What can hang from each mark:
j_672: j_889
j_889: j_288 j_589 j_852 j_968
j_14: j_741 j_805
j_805: j_14 j_672
j_968: j_208 j_889
j_852: j_889
j_208: j_968
j_288: j_889

Each row was made from one small tree. The marks that hang from a mark follow it in brackets, in the order of their numbers. Every link used is in the known rows. Write each row's tree.
Known rows:
j_889(j_288 j_589 j_852 j_968): [-2.39 -2.50 -2.82 -5.31 -1.45  0.69  3.22 -3.26 -2.07  1.38  1.56 -1.69
  3.41 -4.06 -0.47  0.18  0.22  0.91 -1.84  0.48 -0.72  0.99  0.61]
j_968(j_889(j_589)): [ 0.61  1.13 -0.11 -0.97 -1.30  0.63  0.29 -0.53  0.32  0.20  1.40 -1.79
  0.33 -0.11 -0.65  1.47 -2.03  0.47 -2.43 -0.11 -0.66  2.97 -0.08]
j_14(j_805(j_672(j_889(j_968)))): [-0.44  0.14 -3.04  0.65  0.21 -0.08 -1.52  0.07 -0.87 -0.09  0.87 -0.73
  0.24  1.31  0.56  0.90  1.85  0.18 -1.17 -0.53  0.28 -2.84  1.12]
j_14(j_805(j_672(j_889))): [-0.11  1.26 -2.50  1.93 -0.42 -0.23 -2.70  0.20  0.35 -1.30  0.53 -0.42
 -0.23  2.65 -0.32  0.90  2.46  0.54 -1.15 -0.36  0.25 -3.28  0.60]
j_208(j_968(j_889(j_288 j_589 j_852))): [-0.25  0.77 -1.13 -2.80 -0.09  0.95 -0.01 -1.54  0.66 -0.59  1.68 -2.34
  1.47 -0.47 -3.66  0.53  0.33  1.75 -0.88  0.40 -1.36 -1.33  0.17]
j_14(j_741 j_805): [-0.26  3.15  0.16  0.38 -0.25  0.68 -5.08 -1.52 -1.72  0.16 -0.46 -1.23
 -0.41  0.83  0.63  2.09  1.93 -0.34 -1.11 -1.49  0.03 -6.05  0.31]
j_968(j_208 j_889): [ 2.27  2.76 -0.20  1.58 -1.72  0.06 -0.20  2.32  0.82  0.38 -1.47  0.18
 -1.76 -0.83 -1.26  1.36 -0.94  0.15 -1.54 -0.65 -0.72  3.91  0.93]
j_288(j_889): [-0.85  2.71 -0.27  0.82 -2.44  0.55  1.28  0.03  1.49 -3.38 -1.80 -0.54
  1.17 -0.04 -1.38  2.01  0.81  1.76 -2.64 -0.18 -0.90  1.57 -0.92]
j_968(j_889): [ 1.72  2.81  0.04  0.46 -1.43  0.67 -1.67  0.96  0.68  0.93  1.19 -1.68
 -0.39  1.11 -1.05  1.31 -0.04  0.45 -1.11 -0.29 -0.92  2.69  0.27]
j_288(j_889(j_589 j_852)): [-2.24  0.23 -0.92 -3.04 -2.42  0.53  3.41 -1.71  0.89 -1.47 -1.22 -1.07
  2.21 -1.65 -0.81  2.03 -1.19  1.49 -3.46  0.31 -0.99  1.50 -0.80]
j_208(j_968(j_889(j_288))): [ 0.91  3.11 -0.32  0.58 -0.12  0.91 -1.89  0.05  1.24 -2.31  1.10 -1.88
  0.43  1.00 -4.06  0.46  2.50  1.87 -0.32  0.06 -1.30 -1.06 -0.29]
j_805(j_672(j_889)): [ 0.09  1.12 -1.50  2.22 -1.79 -0.86 -0.49  1.29  1.18 -1.06  0.55  0.13
  0.67  2.14 -1.34  0.71  2.45  0.75 -1.34  1.23 -0.24  0.31 -0.25]
j_889(j_288 j_589 j_852 j_968(j_208)): [-2.02 -2.58 -3.08 -4.26 -1.50  0.16  4.44 -1.97 -1.67  0.83 -1.05 -0.04
  2.11 -5.60 -0.58  0.07 -0.93  0.53 -2.25  0.40 -0.57  2.18  1.26]
j_805(j_14(j_741) j_672): [ 2.00  0.04  0.30  1.53 -1.45 -0.32 -3.93  2.54 -0.92  0.91  0.14 -0.61
  0.66  1.62  0.22 -0.36  3.12 -0.75 -2.18  0.32 -0.61 -2.70  0.46]
j_889(j_288 j_589 j_968(j_208)): [-1.55 -1.56 -2.18 -1.55 -1.70  0.10  4.34 -1.90 -1.18 -2.29 -1.58  0.27
  1.53 -5.08 -0.89  0.36 -0.76  0.53 -3.08  0.25 -0.32  2.52  0.94]
j_968(j_208 j_889(j_288)): [ 1.42  2.15 -0.74  1.40 -1.70  0.23 -1.14  1.16  1.22 -2.02 -1.14  0.03
 -0.78 -0.95 -1.61  0.13  0.20  0.54 -1.17 -0.25 -0.51  3.61  0.82]
j_672(j_889(j_288)): [-2.78  2.30 -0.95  1.79 -1.64  0.82  0.91 -1.44  1.67 -4.51  0.94 -1.51
  1.69  1.47 -1.62  0.49  3.67  1.42 -0.32  1.48 -1.22  0.28 -0.92]
j_968(j_208 j_889(j_288 j_589)): [ 0.38  0.58 -1.10 -0.04 -1.63  0.29  0.86 -0.39  1.00 -2.78 -0.87 -0.42
  0.04 -2.32 -1.40  0.40 -2.06  0.41 -2.47  0.13 -0.64  3.73  0.57]
j_208(j_968): [ 0.36  3.76 -0.29  1.36 -0.34  0.44  0.69  0.27  0.47 -0.59 -0.82 -0.23
  0.38  0.41 -4.27  1.26  2.82  1.99 -1.55 -0.26 -1.22 -2.18 -0.69]
j_852(j_889(j_288 j_589 j_968(j_208))): [-1.12 -1.49 -2.67 -2.05 -1.21  0.14  4.43 -1.43 -0.08  0.97 -0.77 -0.94
  1.20 -4.68 -0.35  1.65 -0.63  0.24 -2.56 -0.53 -0.70  2.61  0.85]
j_288(j_889(j_589 j_852 j_968(j_208))): [-2.05 -1.25 -1.63 -3.63 -2.25  0.17  6.20 -0.65 -0.25 -0.66 -2.72  0.15
  1.50 -4.63 -0.24  2.09 -2.64  0.87 -3.90 -0.07 -0.96  2.62  0.75]
j_288(j_889(j_589)): [-1.91  1.06 -0.35 -0.80 -2.37  0.52  3.46 -1.49  1.27 -4.25 -1.74 -0.60
  1.75 -1.25 -1.22  2.18 -1.14  1.74 -3.87  0.31 -0.82  1.56 -1.26]
j_805(j_672): [ 2.11  1.03 -1.73  1.21 -1.76 -1.14 -2.01  1.68 -0.16  0.88 -0.34  0.96
  0.39  0.57 -1.49  0.37  1.83  0.75 -2.24  0.25  0.31  0.85  0.02]

Which tree is each row?
[-0.94  0.97 -1.01  1.25 -0.29 -0.12 -6.46 -1.63 -0.60 -3.39  1.02 -1.11
  0.35  2.52  0.63  0.96  3.36 -0.27 -0.32 -0.11  0.33 -6.86  0.71]
j_14(j_741 j_805(j_672(j_889(j_288))))
[-1.69 -0.34 -1.04 -1.10 -2.25 -0.01  6.04 -0.79  0.25 -3.46 -3.13  0.52
  0.99 -4.21 -0.23  2.54 -2.58  0.87 -4.38 -0.12 -0.77  3.02  0.35]
j_288(j_889(j_589 j_968(j_208)))
[-0.03 -0.47 -1.77 -2.37 -1.75  0.43  1.11 -0.58  0.67 -0.21 -0.31 -0.75
  0.36 -2.54 -1.18  0.34 -2.44  0.33 -1.85  0.32 -0.64  3.30  1.04]
j_968(j_208 j_889(j_288 j_589 j_852))
[-0.80 -0.66 -2.94 -2.89 -1.54  0.16  2.09 -0.20 -1.51  1.69 -1.22  0.19
  1.41 -4.32 -0.79  0.01  1.35  0.66 -0.88  0.11 -0.67  1.97  1.61]
j_889(j_288 j_852 j_968(j_208))
[-1.43  0.29 -1.28 -3.20 -2.08  0.62  2.88 -0.49 -0.26  0.53 -0.73 -1.08
  2.01 -2.10 -0.23  1.93  0.59  1.30 -2.06 -0.03 -1.30  1.75  0.32]
j_288(j_889(j_852 j_968))
[-2.13 -0.41 -0.70 -2.27 -1.91  0.61  4.91 -1.59 -0.23 -3.03 -1.01 -1.16
  2.26 -2.77 -0.11  2.22 -1.37  1.15 -3.98 -0.08 -0.85  2.22 -0.33]
j_288(j_889(j_589 j_968))
[-0.99 -0.03 -2.79  0.86 -0.25 -0.25 -0.85 -1.11  0.02 -1.86  0.65 -0.62
  0.29  1.82  0.02  0.84  0.51  0.32 -2.47 -0.14  0.42 -3.09  0.44]
j_14(j_805(j_672(j_889(j_589))))
[-0.67  1.35 -0.82  0.28 -2.21  0.04  4.08  0.88  0.43 -2.54 -3.69  0.84
  0.31 -3.19 -0.67  1.87 -0.66  1.09 -2.93 -0.38 -0.92  3.08  0.48]
j_288(j_889(j_968(j_208)))
[-0.53  0.38 -0.94  0.18  0.13 -0.16 -4.52 -0.76 -1.93 -0.31  1.12 -1.20
 -0.06  1.60  1.63  1.79  1.98 -0.92 -0.78 -0.55  0.10 -6.25  1.34]
j_14(j_741 j_805(j_672(j_889(j_968))))
[-2.41 -1.50 -1.50 -4.45 -2.31  0.66  4.91 -2.08 -0.72 -0.37 -0.72 -1.52
  2.50 -3.30  0.02  2.10 -1.49  1.12 -3.34  0.14 -1.23  1.97  0.03]
j_288(j_889(j_589 j_852 j_968))
[-0.57 -0.40 -1.34 -3.61 -1.53  0.91 -0.53 -2.02  0.06  0.59  2.24 -2.65
  1.68 -0.88 -0.98  0.22 -0.84  0.81 -1.27  0.44 -0.74  2.37  0.36]
j_968(j_889(j_288 j_589 j_852))
[ 0.36  1.68 -0.54 -2.46 -0.04  0.91  0.90 -0.50  0.37  1.54  1.28 -2.14
  0.54 -0.08 -3.32  1.50 -0.81  1.38 -1.48  0.07 -1.51 -0.87  0.08]
j_208(j_968(j_889(j_589 j_852)))
[-1.05  0.47 -1.51 -2.33 -2.24  0.18  4.08  0.69 -0.17  0.06 -2.97  0.40
  0.81 -3.49 -0.55  2.04 -0.41  1.05 -2.32 -0.38 -1.15  2.57  0.96]
j_288(j_889(j_852 j_968(j_208)))
[ 1.44  1.36 -0.77  0.50 -0.12 -0.54 -7.08 -0.14 -1.85  0.62 -0.20 -0.12
 -0.58  1.46  0.61  1.25  1.71 -0.67 -1.55 -1.38  0.76 -6.45  0.81]
j_14(j_741 j_805(j_672))
[-0.44  0.47 -2.13 -0.09 -1.53 -0.06  2.04 -0.15 -0.93 -1.38 -1.94  0.62
  0.85 -3.79 -1.07  0.09  1.66  0.54 -1.55 -0.06 -0.50  2.27  1.06]
j_889(j_288 j_968(j_208))
[-3.00 -0.14 -2.45 -1.35 -1.62  0.57  3.75 -0.74  0.04 -0.91 -0.08 -0.91
  1.41 -2.09 -0.86  0.41  2.18  0.71 -0.11  1.14 -1.29  1.27  1.07]
j_672(j_889(j_288 j_852 j_968(j_208)))
[-1.51 -1.46 -2.48 -2.92 -1.10  0.52  3.28 -2.58 -0.53  1.47  1.34 -2.45
  2.25 -3.37 -0.23  1.59  0.18  0.56 -2.09 -0.40 -0.71  1.74  0.18]
j_852(j_889(j_288 j_589 j_968))
[-0.58 -0.04 -2.34 -1.60 -1.06  0.59  0.97 -1.32 -0.18  2.33  1.15 -2.16
  1.51 -2.28 -0.53  1.38  2.43  0.60 -0.82 -0.55 -1.00  1.43  0.32]
j_852(j_889(j_288 j_968))
[ 1.03  1.20 -1.64 -1.05 -1.63  0.24 -1.19  0.91  0.81  0.71 -0.66 -0.35
 -0.33 -1.56 -1.56  0.30  0.23  0.56 -0.42 -0.02 -0.78  3.12  1.09]
j_968(j_208 j_889(j_288 j_852))
[-0.33  1.54 -0.62  1.31 -0.17 -0.20 -5.66 -0.51 -0.79 -1.38  0.61 -0.90
 -0.26  2.94  0.75  1.76  2.49 -0.41 -0.71 -0.53  0.43 -6.71  0.72]
j_14(j_741 j_805(j_672(j_889)))
[-0.35 -0.88 -1.84 -1.79 -1.24  0.10  5.48 -0.46 -0.30  3.47 -1.38 -0.64
  0.28 -4.29  0.17  2.66 -1.90 -0.07 -3.15 -1.06 -0.79  2.97  0.85]
j_852(j_889(j_589 j_968(j_208)))
[ 0.03  0.07  0.59  2.43 -1.61  0.08 -2.49  1.98  0.41 -1.43  0.90 -1.42
  0.98  3.28  0.68 -0.26  3.95 -0.77 -1.34  1.29 -1.25 -3.10  0.28]
j_805(j_14(j_741) j_672(j_889))
[-1.41 -0.93 -2.13  0.69 -1.75 -0.59  0.62 -1.02  0.98 -4.07  1.10 -0.47
  2.31  0.97 -1.20 -0.11  1.45  1.06 -2.09  1.81 -0.26  0.19 -0.51]
j_805(j_672(j_889(j_288 j_589)))
[-0.74 -0.96 -1.79 -2.77 -1.06  0.47  4.29 -1.49 -0.77  3.95  0.96 -2.22
  1.32 -3.00  0.26  2.69 -0.83  0.11 -2.61 -0.61 -0.94  2.18  0.25]
j_852(j_889(j_589 j_968))
[-0.65  0.78 -2.93  1.82 -0.27 -0.06 -3.47 -0.59  0.32 -3.26  0.68 -0.58
  0.54  2.42 -0.53  0.08  3.27  0.80 -0.84  0.03  0.34 -3.54  0.51]
j_14(j_805(j_672(j_889(j_288))))
[-1.00 -1.21 -3.05 -0.56  0.10 -0.25  0.26 -1.23 -1.16 -0.83  0.97 -1.02
  0.69  0.37  0.66  0.81 -0.02 -0.05 -2.19 -0.23  0.34 -2.72  1.01]
j_14(j_805(j_672(j_889(j_589 j_968))))
[-0.12  0.14 -2.67 -0.46 -1.22  0.14  2.30 -0.12  0.14  1.81 -1.06 -0.62
  0.53 -3.55 -0.55  1.48  1.58  0.37 -1.27 -0.88 -0.86  2.59  0.84]
j_852(j_889(j_288 j_968(j_208)))
[ 1.88  1.82 -0.97 -0.94 -1.63  0.18 -0.25  1.87  0.53  3.22 -1.00 -0.19
 -1.28 -1.04 -1.32  1.19 -1.35  0.15 -1.00 -0.42 -0.89  3.76  1.16]
j_968(j_208 j_889(j_852))
[-0.80 -0.37 -0.09  2.25 -1.62  0.20 -3.44  1.17  0.59 -3.63  1.45 -1.78
  1.68  2.94  0.32 -1.06  4.99 -0.22 -0.69  1.70 -1.13 -3.38  0.04]
j_805(j_14(j_741) j_672(j_889(j_288)))
[-1.00 -2.34 -2.04 -0.46 -1.73  0.16  2.23  1.32  0.79  0.46  1.49 -1.48
  2.08  1.58  0.15 -0.90  1.72  0.17 -2.35  1.64 -1.26 -0.08  0.28]
j_805(j_14 j_672(j_889(j_589 j_852)))
[-0.79 -1.41  0.26  1.22 -1.59  0.07 -0.55  0.79  0.06 -2.22  1.13 -1.73
  1.47  2.25  0.90 -0.03  1.72 -0.79 -2.48  1.70 -1.04 -2.85  0.02]
j_805(j_14(j_741) j_672(j_889(j_589)))
[-0.10  0.23 -2.05 -0.11 -1.68 -0.68 -0.53  0.98  0.63  1.21  0.97 -0.37
  1.21  1.79 -1.08  0.61  2.29  0.74 -0.81  1.26 -0.42  0.19  0.11]
j_805(j_672(j_889(j_852)))
[-1.32  0.03 -2.05 -1.45 -1.64  0.69  1.80 -2.31  0.98  0.18  0.63 -2.04
  1.64 -1.65 -1.22  1.62  0.96  1.05 -2.16 -0.19 -0.80  1.30 -0.84]
j_852(j_889(j_288 j_589))
[ 0.78  2.45 -0.90 -1.45  0.00  0.90 -1.81 -0.08  0.76  0.28  1.51 -2.03
  0.78  0.54 -4.05  0.50  2.42  1.83  0.35  0.22 -1.63 -1.32  0.26]
j_208(j_968(j_889(j_288 j_852)))
